What can hang from each mark:
votiz: nomag
zavu: nomag
risov: bokev
gasu: budozul
zezig: risov
nomag: bokev dirati pemamad votiz
pemamad: nomag zova
godup: geroru neki
neki: zavu
dirati: budozul

Each row was made from one small tree. Brackets hold a mark, then the marks that hang from it, in alphabetical order. Every link used is in the known rows. Write each row's tree.
Known rows:
(gasu budozul): [-0.04 -0.13 -0.11  0.03 -0.05  0.08 -0.29  0.18  0.10 -0.25  0.17  0.07
  0.37  0.03  0.28 -0.02  0.03  0.15]
(zavu (nomag bokev (dirati budozul))): [-0.03  0.08 -0.24 -0.07  0.03 -0.30 -0.16  0.21  0.15 -0.39  0.15 -0.02
 -0.03  0.08  0.36 -0.34  0.07  0.48]
(godup geroru (neki (zavu (nomag bokev votiz)))): [-0.15  0.04  0.10 -0.29  0.03  0.01 -0.04  0.20  0.23  0.13  0.24 -0.06
 -0.16  0.12  0.37 -0.22  0.05  0.77]
(nomag pemamad): [ 0.07 -0.07 -0.06 -0.03 -0.10  0.09  0.04  0.26  0.12 -0.15  0.14 -0.15
  0.00  0.02  0.29 -0.08  0.10  0.23]
(votiz (nomag pemamad)): [-0.02 -0.06 -0.10  0.00 -0.14  0.13  0.32  0.29  0.10 -0.21  0.12 -0.12
  0.13  0.09  0.21 -0.06  0.13  0.24]
(nomag bokev dirati (pemamad zova)): [ 0.24 -0.04 -0.08 -0.04 -0.03 -0.09  0.23  0.21  0.15 -0.13  0.16 -0.23
  0.01 -0.04  0.37 -0.33  0.20  0.51]
(zezig (risov bokev)): [-0.02 -0.18  0.12  0.13 -0.05 -0.05 -0.20  0.21  0.14  0.01  0.14  0.04
  0.09  0.00  0.00  0.10  0.13  0.21]
(nomag dirati): [-0.04 -0.07 -0.04 -0.09  0.03 -0.04 -0.22  0.14  0.15 -0.17  0.13 -0.09
 -0.03  0.13  0.26 -0.15  0.15  0.41]
(risov bokev): [ 0.02 -0.18  0.17 -0.02 -0.01 -0.06 -0.10  0.36  0.14 -0.20  0.14  0.04
 -0.09  0.07 -0.01  0.05  0.12  0.31]
(godup (neki (zavu (nomag votiz)))): [-0.14  0.11 -0.03 -0.31 -0.01  0.20 -0.23  0.20  0.14  0.19  0.19 -0.04
  0.16  0.11  0.23 -0.17  0.06  0.71]
(dirati budozul): [-0.07 -0.07 -0.17 -0.02 -0.09 -0.08 -0.40  0.21  0.10 -0.31  0.17  0.11
  0.09  0.11  0.25 -0.07  0.08  0.28]
(godup geroru (neki (zavu (nomag pemamad)))): [-0.10  0.13  0.07 -0.25 -0.11  0.08  0.23  0.20  0.21  0.08  0.29 -0.04
 -0.21  0.06  0.36 -0.10  0.03  0.60]
(godup geroru (neki (zavu nomag))): [-0.17  0.10  0.08 -0.29 -0.06  0.04  0.12  0.17  0.20  0.10  0.28  0.05
 -0.13  0.11  0.22 -0.06  0.03  0.59]
(zavu (nomag votiz)): [-0.03  0.04 -0.11 -0.22  0.05  0.10 -0.14  0.32  0.12 -0.02  0.13 -0.13
 -0.04  0.12  0.31 -0.18  0.10  0.31]
(zavu (nomag bokev (pemamad zova))): [ 0.24  0.11 -0.17 -0.09 -0.07 -0.05  0.51  0.35  0.11 -0.11  0.16 -0.18
  0.06 -0.08  0.20 -0.26  0.09  0.27]
(neki (zavu (nomag bokev dirati (pemamad zova)))): [ 0.16  0.14 -0.19 -0.08 -0.08  0.04  0.34  0.20  0.16 -0.09  0.21 -0.16
  0.16  0.04  0.29 -0.35  0.05  0.68]
(pemamad zova): [ 0.14 -0.04 -0.08 -0.13 -0.06  0.09  0.14  0.26  0.09  0.01  0.18 -0.02
  0.18  0.04  0.01 -0.04  0.17  0.23]
(pemamad (nomag bokev (dirati budozul) votiz) zova): [ 0.00  0.05 -0.18 -0.32  0.01  0.01 -0.15  0.28  0.13 -0.05  0.20 -0.13
  0.39  0.06  0.46 -0.43  0.23  0.62]
(nomag bokev dirati (pemamad zova) votiz): [ 0.22 -0.06 -0.05 -0.13  0.04  0.04 -0.04  0.25  0.17 -0.02  0.14 -0.32
 -0.05  0.01  0.59 -0.42  0.25  0.66]
(godup geroru (neki (zavu (nomag bokev pemamad)))): [-0.06  0.08  0.08 -0.21 -0.09 -0.03  0.29  0.20  0.22  0.02  0.26 -0.07
 -0.17  0.02  0.36 -0.19  0.01  0.66]

Which tree is each row?
[ 0.19 -0.01 -0.21  0.00 -0.08 -0.19 -0.02  0.21  0.14 -0.30  0.19 -0.10
  0.02 -0.03  0.50 -0.36  0.19  0.57] => (nomag bokev (dirati budozul) (pemamad zova))
[-0.02 -0.04 -0.16 -0.09 -0.02  0.04 -0.56  0.23  0.15 -0.22  0.16 -0.16
 -0.16  0.12  0.81 -0.32  0.20  0.60] => (nomag (dirati budozul) pemamad votiz)
[-0.20  0.04 -0.15 -0.31  0.00  0.10 -0.47  0.26  0.13 -0.13  0.19 -0.10
  0.24  0.15  0.56 -0.31  0.18  0.53] => (pemamad (nomag (dirati budozul) votiz))
[ 0.03  0.11 -0.10 -0.35 -0.05  0.15  0.27  0.25  0.11  0.06  0.22 -0.11
  0.38  0.03  0.14 -0.21  0.21  0.36] => (pemamad (nomag dirati) zova)
[-0.15  0.02 -0.03 -0.35  0.05  0.19 -0.24  0.26  0.15  0.02  0.15 -0.22
  0.21  0.14  0.42 -0.28  0.19  0.48] => (pemamad (nomag dirati votiz))
[-0.07 -0.12 -0.12 -0.07  0.09 -0.18 -0.68  0.18  0.17 -0.27  0.12 -0.10
 -0.02  0.15  0.61 -0.40  0.18  0.70] => (nomag bokev (dirati budozul) votiz)
[ 0.13 -0.03 -0.14 -0.01 -0.07 -0.03  0.50  0.24  0.14 -0.21  0.13 -0.19
  0.15  0.03  0.27 -0.28  0.23  0.50] => (votiz (nomag bokev dirati (pemamad zova)))
[-0.07 -0.10 -0.08 -0.01  0.02 -0.13  0.13  0.17  0.15 -0.30  0.08 -0.11
  0.15  0.15  0.15 -0.23  0.16  0.48] => (votiz (nomag bokev dirati))
[ 0.02  0.05 -0.07 -0.40 -0.04  0.31  0.11  0.37  0.09  0.20  0.20 -0.15
  0.43  0.05  0.20 -0.18  0.21  0.34] => (pemamad (nomag votiz) zova)
[-0.09  0.00 -0.06 -0.22  0.01 -0.06  0.05  0.22  0.16 -0.17  0.14 -0.19
  0.32  0.07  0.22 -0.31  0.12  0.44] => (pemamad (nomag bokev dirati))
[ 0.09 -0.16 -0.01 -0.05  0.01  0.05 -0.16  0.32  0.16 -0.10  0.09 -0.30
 -0.04  0.04  0.51 -0.30  0.13  0.48] => (nomag bokev pemamad votiz)
[ 0.16 -0.03 -0.18 -0.08 -0.01 -0.07 -0.28  0.26  0.16 -0.17  0.17 -0.19
 -0.01  0.02  0.72 -0.45  0.24  0.71] => (nomag bokev (dirati budozul) (pemamad zova) votiz)
[ 0.10  0.02 -0.18 -0.13 -0.05  0.10 -0.34  0.25  0.13 -0.10  0.20 -0.13
 -0.07  0.06  0.73 -0.33  0.27  0.61] => (nomag (dirati budozul) (pemamad zova) votiz)
[-0.10 -0.03 -0.02 -0.30  0.08  0.05 -0.20  0.27  0.17 -0.05  0.13 -0.27
  0.25  0.11  0.41 -0.40  0.17  0.57] => (pemamad (nomag bokev dirati votiz))
[ 0.03 -0.06 -0.03 -0.13  0.03  0.15 -0.32  0.23  0.17 -0.06  0.12 -0.30
 -0.18  0.12  0.68 -0.29  0.21  0.55] => (nomag dirati pemamad votiz)
[ 0.26 -0.07 -0.08 -0.02 -0.09 -0.01  0.31  0.29  0.12 -0.09  0.16 -0.18
  0.12 -0.08  0.21 -0.22  0.14  0.33] => (nomag bokev (pemamad zova))
[ 0.01 -0.07 -0.09  0.03 -0.05 -0.08  0.28  0.22  0.15 -0.32  0.09 -0.21
  0.08  0.08  0.34 -0.28  0.16  0.49] => (votiz (nomag bokev dirati pemamad))
[-0.12 -0.08 -0.14 -0.13  0.05 -0.02 -0.75  0.18  0.15 -0.20  0.15 -0.04
 -0.09  0.19  0.62 -0.28  0.20  0.61] => (nomag (dirati budozul) votiz)
[ 0.00  0.14 -0.16 -0.10 -0.09  0.14  0.10  0.19  0.16 -0.13  0.20 -0.13
  0.06  0.12  0.37 -0.24  0.01  0.59] => (neki (zavu (nomag dirati pemamad)))
